Known rows, with every way that one mark hangs from another:
(dibur kimog zadun): [ 1.62  0.35  1.22  0.21  1.42  0.12  0.52 -0.58 -0.02  1.99 -0.51  2.40
 -0.03 -0.12  0.19  0.27 -1.71  0.89 -0.48  0.85 -0.31  2.28]
(gezak (dibur kimog zadun) rudusel): [-1.04  0.36  0.96  1.67  0.14  0.59  0.85  0.62 -0.23  0.52 -1.45  1.18
 -0.25 -0.39 -0.73  0.52 -2.76 -0.88 -0.13  0.77  0.02  1.24]
(rudusel dibur): [-1.02  0.29  1.07 -0.27 -0.66  0.30  0.29 -0.48  0.59  1.36 -0.26  0.11
  0.07  1.02  0.76  0.24  0.33  0.95 -0.74  1.07  0.52 -1.11]
(gezak (dibur zadun) rudusel): [-0.33  0.18  1.51  1.66  0.51 -0.19 -0.34  0.11 -0.34 -0.34 -2.06  0.17
 -0.33 -0.54 -0.58  1.12 -2.12 -1.17 -0.49  1.68  0.65 -0.93]
(volom (zadun dibur)): [-0.18  0.40 -0.82 -0.33 -0.14 -1.05 -0.31 -0.68  0.36  0.32 -0.89 -1.89
 -0.96  0.70  0.95  0.15 -1.03  1.26 -0.39 -0.90  0.38 -0.91]
(rudusel (dibur zadun) gezak): [ 1.34  0.00  0.33 -1.07 -0.63  0.09  2.21 -0.93  0.76  0.14 -2.12 -0.95
  0.88  0.15  0.61  1.09  1.35  0.16 -0.22  1.90  0.48  0.95]
(zadun (gezak rudusel)): [-0.82  0.14  1.21  0.84 -1.08 -0.16 -0.58  1.08 -0.12 -2.85  0.38 -0.09
 -0.07 -0.54  0.01  0.15  0.55  0.19 -0.22 -0.40 -0.19 -3.52]
(kimog (dibur rudusel zadun)): [ 3.14 -0.59 -0.14 -0.69  2.67 -0.33 -0.81 -1.43 -0.49  4.80  1.31  2.07
  1.06 -0.46 -0.43  0.55 -1.01 -0.92 -1.01  1.41  0.33 -0.55]
(volom sabis (zadun (dibur rudusel))): [-0.35 -0.73 -1.13 -1.15  0.30 -0.61 -0.82 -0.84  0.29 -0.76  0.75 -0.93
 -0.54  0.92 -0.62 -0.53  0.99  0.00  1.12 -0.12  1.09  0.05]
(dibur (zadun (gezak rudusel))): [ 1.21 -0.12  0.97  0.86 -0.53 -0.65 -0.82  0.45 -0.47 -2.25 -0.90  0.04
  0.17 -1.34  0.18  0.87  0.69 -0.44 -0.23  0.88  0.14 -2.07]
(rudusel (dibur kimog zadun)): [ 0.06  0.04  0.29 -0.34 -0.34  0.54  1.30 -0.45  0.40  2.27 -0.80  1.30
  0.30  0.44  0.74  0.33  0.44  0.56 -0.42  1.43  0.21  2.68]
(gezak (rudusel (dibur zadun))): [-0.03  0.13  1.16  0.35 -0.88 -0.28  0.16 -0.46  0.22  1.39 -1.60 -0.38
  0.21  0.44  0.59  1.07 -0.42 -0.42 -0.72  2.14  1.23 -1.63]
(volom sabis (zadun (dibur kimog rudusel))): [-1.14 -0.52 -1.87 -1.13 -0.03  0.19  0.31 -0.20  0.32 -0.11  1.39  0.09
 -0.65  1.13 -0.79 -1.06  0.44  0.39  1.43 -0.91  0.56  2.33]
(kimog (dibur zadun) (gezak rudusel)): [ 2.52  0.07  1.32  1.30  1.89 -0.66 -2.06 -0.57 -0.92  3.52 -0.73  2.20
  1.41 -0.15  0.12  0.21 -2.14 -2.26 -1.47  0.08  0.15 -2.01]
(zadun (dibur kimog rudusel) gezak): [-1.60  0.11 -2.29 -0.72 -2.23  0.83  0.86  0.62 -0.32  1.10  2.83  0.40
 -0.86  0.33  0.43 -0.68  2.04 -0.19  0.73 -0.63 -0.55  1.99]
(zadun (dibur rudusel) gezak): [-0.97 -0.04 -1.71 -0.70 -2.03  0.08 -0.46 -0.03 -0.36  0.41  2.22 -0.57
 -0.73  0.16  0.78 -0.15  2.71 -0.65  0.39  0.10  0.02 -0.30]
(zadun (dibur kimog rudusel)): [-1.86  0.55 -1.50 -0.85 -0.76  0.81  0.90 -0.52 -0.08  4.21  2.22  1.20
 -1.05  1.37  0.37 -0.66 -1.20  0.19  0.34 -0.06  0.06  1.99]
(rudusel gezak): [ 0.74  0.29  1.36 -0.85  0.23  0.11  1.60 -0.57  0.63 -0.73 -0.60  0.17
  0.25  0.29  0.03  0.35 -0.99  1.25 -0.17  0.27 -0.44 -1.12]
(volom sabis): [ 0.88 -0.30  2.55 -0.18  1.24  0.10 -0.94 -0.27  0.35 -3.05  0.69  2.07
  0.10 -0.12 -0.38 -0.48  0.50  0.25  0.05  0.58  0.35 -1.00]
(sabis (volom (zadun dibur gezak))): [ 0.05  0.37 -0.66 -0.65  0.03 -0.79 -1.10  0.33  0.16 -2.19  0.50 -3.92
  0.33 -0.77  1.40 -0.41  2.11  0.63 -0.21 -0.96 -0.12 -1.52]
(gezak dibur rudusel): [-2.05  0.40  1.85  1.53 -0.22  0.42  0.04  0.64 -0.04 -0.82 -0.71  0.00
 -0.59  0.25 -0.81  0.45 -2.55 -0.41 -0.47  0.37  0.27 -2.56]
(volom sabis (zadun dibur)): [ 0.08 -0.31  0.07 -0.45  0.22 -0.67 -0.80 -0.31  0.47 -3.34 -0.36 -1.11
 -0.49  0.22  0.36 -0.44  1.14  0.11  0.42 -0.92  0.78 -0.17]
(volom sabis zadun): [ 0.97 -0.70  1.67 -0.23  1.85 -0.65 -0.97 -0.24  0.63 -3.43 -0.85  0.03
  0.22  0.01 -0.89 -0.27  0.08  1.25  0.39 -0.60  0.41 -1.39]

Rows:
[-0.75  0.30 -1.52 -1.80 -1.01  0.35  1.72 -1.05  0.32  1.72  1.04 -0.85
 -0.64  1.18  0.33  0.06  0.12 -0.05  0.47  0.62  0.32  0.21]
(zadun (dibur (rudusel gezak)))
[-0.55 -0.18 -1.79 -1.32 -0.07 -0.59 -1.10 -0.16  0.04  0.22  1.69 -3.82
  0.40  0.00  0.46 -0.46  2.26  0.66  0.40 -0.18  0.09 -1.10]
(sabis (volom (zadun (dibur rudusel) gezak)))
[-1.64  0.12 -2.31 -1.00 -0.24 -0.20  0.86 -0.51  0.23  3.60  0.82 -0.68
 -1.01  1.60 -0.09 -0.52 -1.72  1.38  0.65 -0.89  0.07  1.77]
(volom (zadun (dibur kimog rudusel)))
[ 0.75 -0.02  1.02 -0.38  1.58 -0.64 -1.37  0.37  0.33 -2.25  0.02 -2.88
  1.09 -0.94  0.08 -0.27  0.99  1.86 -0.28 -0.48 -0.57 -2.73]
(sabis (volom (zadun gezak)))
[ 2.68 -0.41  0.33  0.70  0.57 -0.52 -0.88  0.83 -0.61 -1.39  0.33  0.61
  1.30 -1.90  0.23  0.64  0.94 -1.99 -1.23 -0.23 -0.07 -3.05]
(kimog (dibur (zadun (gezak rudusel))))
[ 3.00 -0.97 -1.02 -0.59  1.36 -0.21 -0.96 -0.35 -0.70  1.68  1.74  1.25
  1.36 -1.55 -0.25  0.45  1.87 -1.44 -0.60  0.57 -0.16 -0.69]
(kimog (dibur rudusel (zadun gezak)))
[-0.76 -0.54 -0.12  1.03 -0.40 -0.14 -0.30  1.11  0.14 -3.81 -1.50 -2.25
 -0.14 -1.07 -0.88  0.38  0.79  0.84  0.14 -1.36 -0.78 -1.15]
(volom (zadun (gezak dibur)))
[-1.59  0.49  0.60  0.57 -0.95  1.04  0.07 -0.03  0.15  3.60 -0.31  1.86
  0.39  1.79  0.61 -0.82 -0.37  0.33 -0.31 -0.42 -0.46  2.03]
(rudusel (dibur (kimog gezak)))
[ 3.56 -0.62 -0.82 -1.61  2.07 -0.01  1.33 -1.33 -0.06  3.19  0.59  0.95
  1.75 -0.54 -0.63  0.68 -0.44 -1.09 -0.53  1.25 -0.02  0.01]
(kimog (dibur (rudusel gezak) zadun))
[ 0.95 -1.08  0.80 -0.05  0.28 -0.63 -1.22  0.76  0.34 -6.22 -0.31 -0.77
  0.44 -1.01 -0.82 -0.39  2.88  0.84  0.78 -1.41 -0.19 -1.30]
(volom sabis (zadun gezak))
[-1.31  0.44 -1.67 -1.40  1.24  0.07  0.22 -0.54  0.31  3.99  1.61 -2.04
 -0.08  1.28  0.21 -0.94 -1.54  1.44  0.32 -0.21  0.11  1.20]
(sabis (volom (zadun (dibur kimog rudusel))))
[ 3.58  0.01  1.07  0.78  2.73 -0.52 -2.11 -1.11 -0.84  3.94 -0.51  2.79
  1.46 -0.59  0.50  0.10 -1.27 -1.85 -1.53  0.19 -0.21  0.25]
(kimog (dibur zadun) gezak)
[-2.63  0.24  0.41  1.69 -1.85  1.19  1.04  2.42 -0.23 -3.26  0.49  0.11
 -0.43 -0.74 -0.92 -0.24 -0.25 -0.65  0.30 -1.18 -0.91 -0.26]
(zadun (gezak (dibur kimog) rudusel))
[ 1.62  0.01  0.18  0.35 -0.04  0.22  0.35  0.47 -0.31 -0.96 -0.02  1.74
  0.22 -1.23  0.28  0.16  1.09  0.47  0.02  0.11 -1.02  2.40]
(dibur kimog (zadun gezak))
[ 0.35 -0.25  0.26  1.15  1.44  0.25 -1.77 -1.34 -0.93  4.79 -1.47  1.65
  0.10  0.53 -1.20  0.32 -0.78 -1.45  0.38  2.04  0.13  2.28]
(kimog (gezak (dibur rudusel zadun)))
[-0.02  0.73  0.15 -0.72  1.35 -0.81 -0.94 -0.78  0.38  1.05 -0.01 -3.11
 -0.01  0.49  1.16 -0.26 -0.80  1.24 -0.67 -0.04  0.43 -1.29]
(sabis (volom (zadun dibur)))
[-0.79 -0.14 -1.92 -0.88  0.10 -0.84 -0.30 -1.29  0.20  2.84  0.14 -1.79
 -1.03  1.40  0.11  0.09 -1.12  1.24  0.39 -0.11  0.61 -0.61]
(volom (zadun (dibur rudusel)))
[ 1.91 -0.39 -0.15 -1.40  1.23 -0.15  1.39 -1.68  0.19  2.40 -0.83  0.31
  0.46  0.21 -0.80  0.80 -0.66  0.56  0.46  2.16  0.24  1.00]
(dibur (rudusel gezak) zadun)
[ 0.36  0.30  0.72  1.05  1.11  0.76  0.71  0.11 -0.19  1.22 -1.19  1.85
 -0.11 -0.57 -0.45  0.48 -1.74 -0.36 -0.17  0.92 -0.44  3.23]
(gezak (dibur kimog zadun))
[ 0.68  0.28  0.26  0.09  0.30  1.10  2.91  0.17  0.24 -0.63 -2.00  0.61
  0.32 -0.65 -0.73  0.56 -1.01 -0.32  0.33  0.53 -0.72  3.89]
(rudusel (gezak (dibur kimog zadun)))
[ 0.61  0.00  0.57  1.01 -0.78  0.06  0.52  1.18 -0.33 -1.63 -0.37  1.05
  0.22 -0.93  0.07  0.23  0.13 -0.29  0.04  0.04 -0.52  0.29]
(dibur kimog (zadun (gezak rudusel)))
[ 1.01 -0.13 -0.10 -0.42  1.68  0.27  0.66 -1.12 -0.20  4.61  0.48  2.47
 -0.14  0.65 -0.69  0.13 -1.76  0.79  0.22  1.65 -0.02  2.66]
(dibur kimog rudusel zadun)
[-0.91  0.52 -1.24 -0.39 -0.27 -0.33  0.86 -0.06  0.40  1.20 -0.43 -0.89
 -1.06  0.90  0.83 -0.36 -1.70  1.60 -0.12 -1.70 -0.21  1.32]
(volom (zadun (dibur kimog)))
[-0.96  1.05 -0.25  0.66 -0.79  0.55 -0.50 -0.23 -0.45  3.26  0.50  1.92
 -0.71  1.40  1.29 -1.08 -1.10 -0.39 -0.19 -1.29 -0.54  2.63]
(zadun (dibur (kimog gezak)))
[-2.23  0.71 -0.89  0.60 -3.01  0.51  0.80  1.67 -0.25 -2.12  1.53 -0.19
 -0.88 -0.05  1.11 -0.49  0.67 -0.61  0.20 -1.54 -0.32 -0.18]
(zadun (dibur kimog) (gezak rudusel))
[-0.89 -1.58 -0.87  0.23  0.03  0.29 -0.85  0.90  0.09 -4.64  0.16 -1.30
  0.19 -0.86 -2.36 -0.26  3.37 -0.43  1.76 -0.59 -0.01  0.08]
(volom sabis (zadun (gezak (dibur rudusel))))
[-1.54  0.50  0.28  0.10 -0.41  1.56  3.16  0.86  0.53 -1.38 -0.78  0.61
 -0.03  0.04 -0.93 -0.06 -1.66  0.23  0.29 -0.65 -1.03  2.25]
(rudusel (gezak (dibur kimog)))
[-0.67 -0.53 -0.75  0.24 -2.18 -0.85 -0.85  1.42  0.17 -6.81  0.02 -2.50
 -0.34 -0.56  0.15 -0.43  2.68 -1.01  0.90 -1.70  0.73 -2.22]
(volom sabis (zadun dibur (gezak rudusel)))
[-1.41  0.53 -0.35  0.50 -2.92 -0.27 -0.31  1.10 -0.31 -2.90  0.89 -1.21
 -0.90 -0.36  1.26  0.02  1.54 -0.93 -0.19 -0.79  0.14 -2.71]
(zadun dibur (gezak rudusel))
[ 0.33 -0.62 -0.80 -0.33 -1.37 -0.59 -1.00  0.70  0.24 -6.40  0.03 -1.81
 -0.30 -0.88  0.45 -0.45  4.00 -0.37  0.84 -1.74  0.29 -0.32]
(volom sabis (zadun dibur gezak))
[-2.12  0.11  0.77  1.68 -1.60  0.50 -0.20  1.80 -0.30 -3.70 -0.24 -0.72
 -0.39 -0.88 -0.74  0.41  0.50 -0.89 -0.04 -0.39 -0.18 -2.44]
(zadun (gezak dibur rudusel))
[-1.46  0.75  1.72  1.49 -0.09  0.41 -0.50  0.40 -0.37  2.50 -0.13  2.36
  0.00  1.54 -0.29 -0.82 -3.32  0.19 -0.21 -1.01 -0.58 -0.49]
(dibur (kimog (gezak rudusel)))
